Each row comes from the steps of one walk. Every step used is in the known rows, and no mark comes twice. Write the walk behind each row, first mark first.
Known rows
pasin, dezuro, voku, gozu: [-18 -12  13  14   6  -7 -33 -12  21  18  12   6 -35   5  13  -9  41  20
  27]
pasin, voku, dezuro, zevo: [-37  -1  80 -62   4  15 -36  37  29 -47  14 -34   9 -25  14   2  36  32
 -18]
voku, dezuro, zevo, pasin: [  7 -29 106 -38  -9   6   7  16  12 -41  18 -51 -26 -43 -39 -50  11  37
  -6]
pasin, pesef, zevo: [-18   3  25  11   5   7 -22 -45  12 -10 -23 -21 -23 -31  17 -20  36  24
 -16]
dezuro, zevo, pasin, pesef: [ 19 -19  95  17  37  16   5  -9 -10 -44  -4 -66 -17 -61 -26 -66  26 -34
 -24]
zevo, dezuro, voku: [  4 -11  30  15  15   0 -14 -18 -13 -32   1 -18 -24 -32   4   3  38   5
  21]
zevo, pasin, voku: [  9 -16  65  15 -24  14 -15  14  15 -20  -2 -23  -7 -39  16   0  61 -18
   1]
voku, gozu, pesef, zevo, pasin, dezuro: [ -8 -39  28  34   1  14 -26 -28  24  23 -23  14 -30   9   8  -4 -13   9
 -39]
dezuro, zevo, pasin, voku: [ 13 -20 109  21  -7  21 -15  40   9 -48   2 -48  13 -50   6 -25  35 -15
 -21]
dezuro, zevo, pasin, voku, gozu, pesef: [-20 -14  58  11  52  31 -22  33  18 -27  -1 -34  -6 -33  16 -21  39 -63
 -29]
zevo, pasin, pesef: [ 15 -12  52  11  16   5   5 -31  -4 -19   0 -44 -34 -45 -19 -46  52 -31
  -2]
zevo, pasin: [ 17 -25  57  30 -21   5  -6 -21   6  -9 -16 -27 -42 -47 -16 -36  51  13
  12]
pasin, voku, dezuro: [-36   4  38 -67 -17   4 -37  13  36 -19  10  -9 -12 -12  18  22  63  33
   8]
dezuro, voku, gozu, pesef, zevo: [-60  -6 -17  51  44  11 -24 -22  19  12 -25  -9 -39  -4   9  -5  40  22
   4]
gozu, pesef, zevo: [-51 -14  -1  31  16   9 -42 -37  25   1 -65 -14 -33 -21   4   7  30  42
 -36]
voku, gozu, pesef: [-50   4 -26   5  44   8 -46 -32  26  23 -28  -2 -59 -22  11 -25  74 -14
   3]
pesef, zevo, dezuro, voku: [  2 -19  36  36  -8   3  -9 -23 -12 -31  -7  -5 -14 -24  18  16   2  43
   7]
pasin, dezuro, zevo: [ -3 -24  72   8  -5   3 -50  -2  24 -23 -25 -24 -10 -23  -3 -20  10  37
 -36]
pasin, pesef, lusoze: [-51  14  25 -24  12  -3 -32 -77  -7 -27  17 -44 -57 -48   7 -42  43 -19
 -11]
dezuro, voku: [-25  -4  20  31   8  -8 -19 -16  14  -7 -18 -35 -35 -31  -9 -17  66  29
  34]

Which walk is each row?
[ 33 -38  69  21 -31  -3 -23 -17  16  -1 -16 -10 -26 -19 -12 -16  16  18
 -10] => zevo, pasin, dezuro
[-13 -50  45  67  15   4 -13 -12  10 -19 -41 -20 -12  10 -30  27 -27  25
 -40] => gozu, pesef, zevo, pasin, dezuro, voku
[-58  15 -15 -12  48  13 -55  -1  35   6 -18   3 -23 -12  46  11  83 -44
  -8] => pasin, voku, gozu, pesef
[ 10 -18  38  15 -27   8 -26 -35  -2 -20 -19   5 -17 -36  35   1   6  43
  -9] => pesef, zevo, dezuro
[-34  -9 -18  11  74  11 -24 -25  -7 -12  -2  -4 -41 -15  10   0  41 -39
  11] => zevo, dezuro, voku, gozu, pesef
[  0  -2  19  12  38  13   2 -37 -20 -20  30  -2 -24 -16  36 -16  13 -18
  17] => pasin, pesef, zevo, dezuro, voku, gozu
[-65  -4 -14  -5  56   6 -28 -61 -25 -28  35 -16 -63 -23  15 -11  13 -47
   6] => zevo, dezuro, voku, gozu, pesef, lusoze
[ 20 -30  49  35  -1  -2  -4  -2  12   6  21  -3 -38   1  -7 -22  20  -3
  28] => zevo, pasin, dezuro, voku, gozu
[-20 -24  10  20  22  15 -36 -43  -3 -19 -43   2 -16 -23  23  20  -1  17
 -43] => gozu, pesef, zevo, dezuro
[  1 -10  37  21  29   9   1 -37 -27 -44  -3 -24 -10 -20  13   5   0  -2
  -7] => pasin, pesef, zevo, dezuro, voku
[-53 -10  63  -4  36  27 -27  -5   3 -45  27 -41 -29 -41  22 -31  11 -64
 -39] => dezuro, zevo, pasin, voku, gozu, pesef, lusoze
[-29   7   1  18  19  -2 -19 -16  18  11   9 -11 -52 -23  11 -34  75  12
  50] => dezuro, voku, gozu
[-28 -26  19  69  32  16  10 -16   9   1 -12 -18 -39 -13  -9 -17  20   2
   4] => dezuro, voku, gozu, pesef, zevo, pasin
[-26 -10  72 -52   0   5 -24   4  22 -31   4 -41 -29 -39 -21 -36  30  63
  -5] => voku, dezuro, zevo
[-50 -23 -11  43  33   1 -38 -23  25  15 -26  10 -24  24  12  21   0  28
 -18] => pasin, dezuro, voku, gozu, pesef, zevo
[ 19 -41  70  44 -13  -6  -6  -3   7 -14  -9 -28 -22 -11 -30  -4  13  17
   9] => zevo, pasin, dezuro, voku
[ 10  -7  39   4  13  10 -21 -50 -17 -29  -7  -7 -11 -33  31  -5   6  -1
 -21] => pasin, pesef, zevo, dezuro
[-61   0 -26  24  68   5 -29 -23  24  11 -20 -20 -53 -15  -2 -16  73 -14
  20] => dezuro, voku, gozu, pesef
[-15 -32  37  54   4  13 -13 -27  13  -7 -51 -26 -26 -29 -14  -7  13  22
 -36] => gozu, pesef, zevo, pasin
[-27  -9  20  10  36  20 -24  10  23   0  -3  -7 -25 -19  26  -1  64 -65
  -7] => zevo, pasin, voku, gozu, pesef
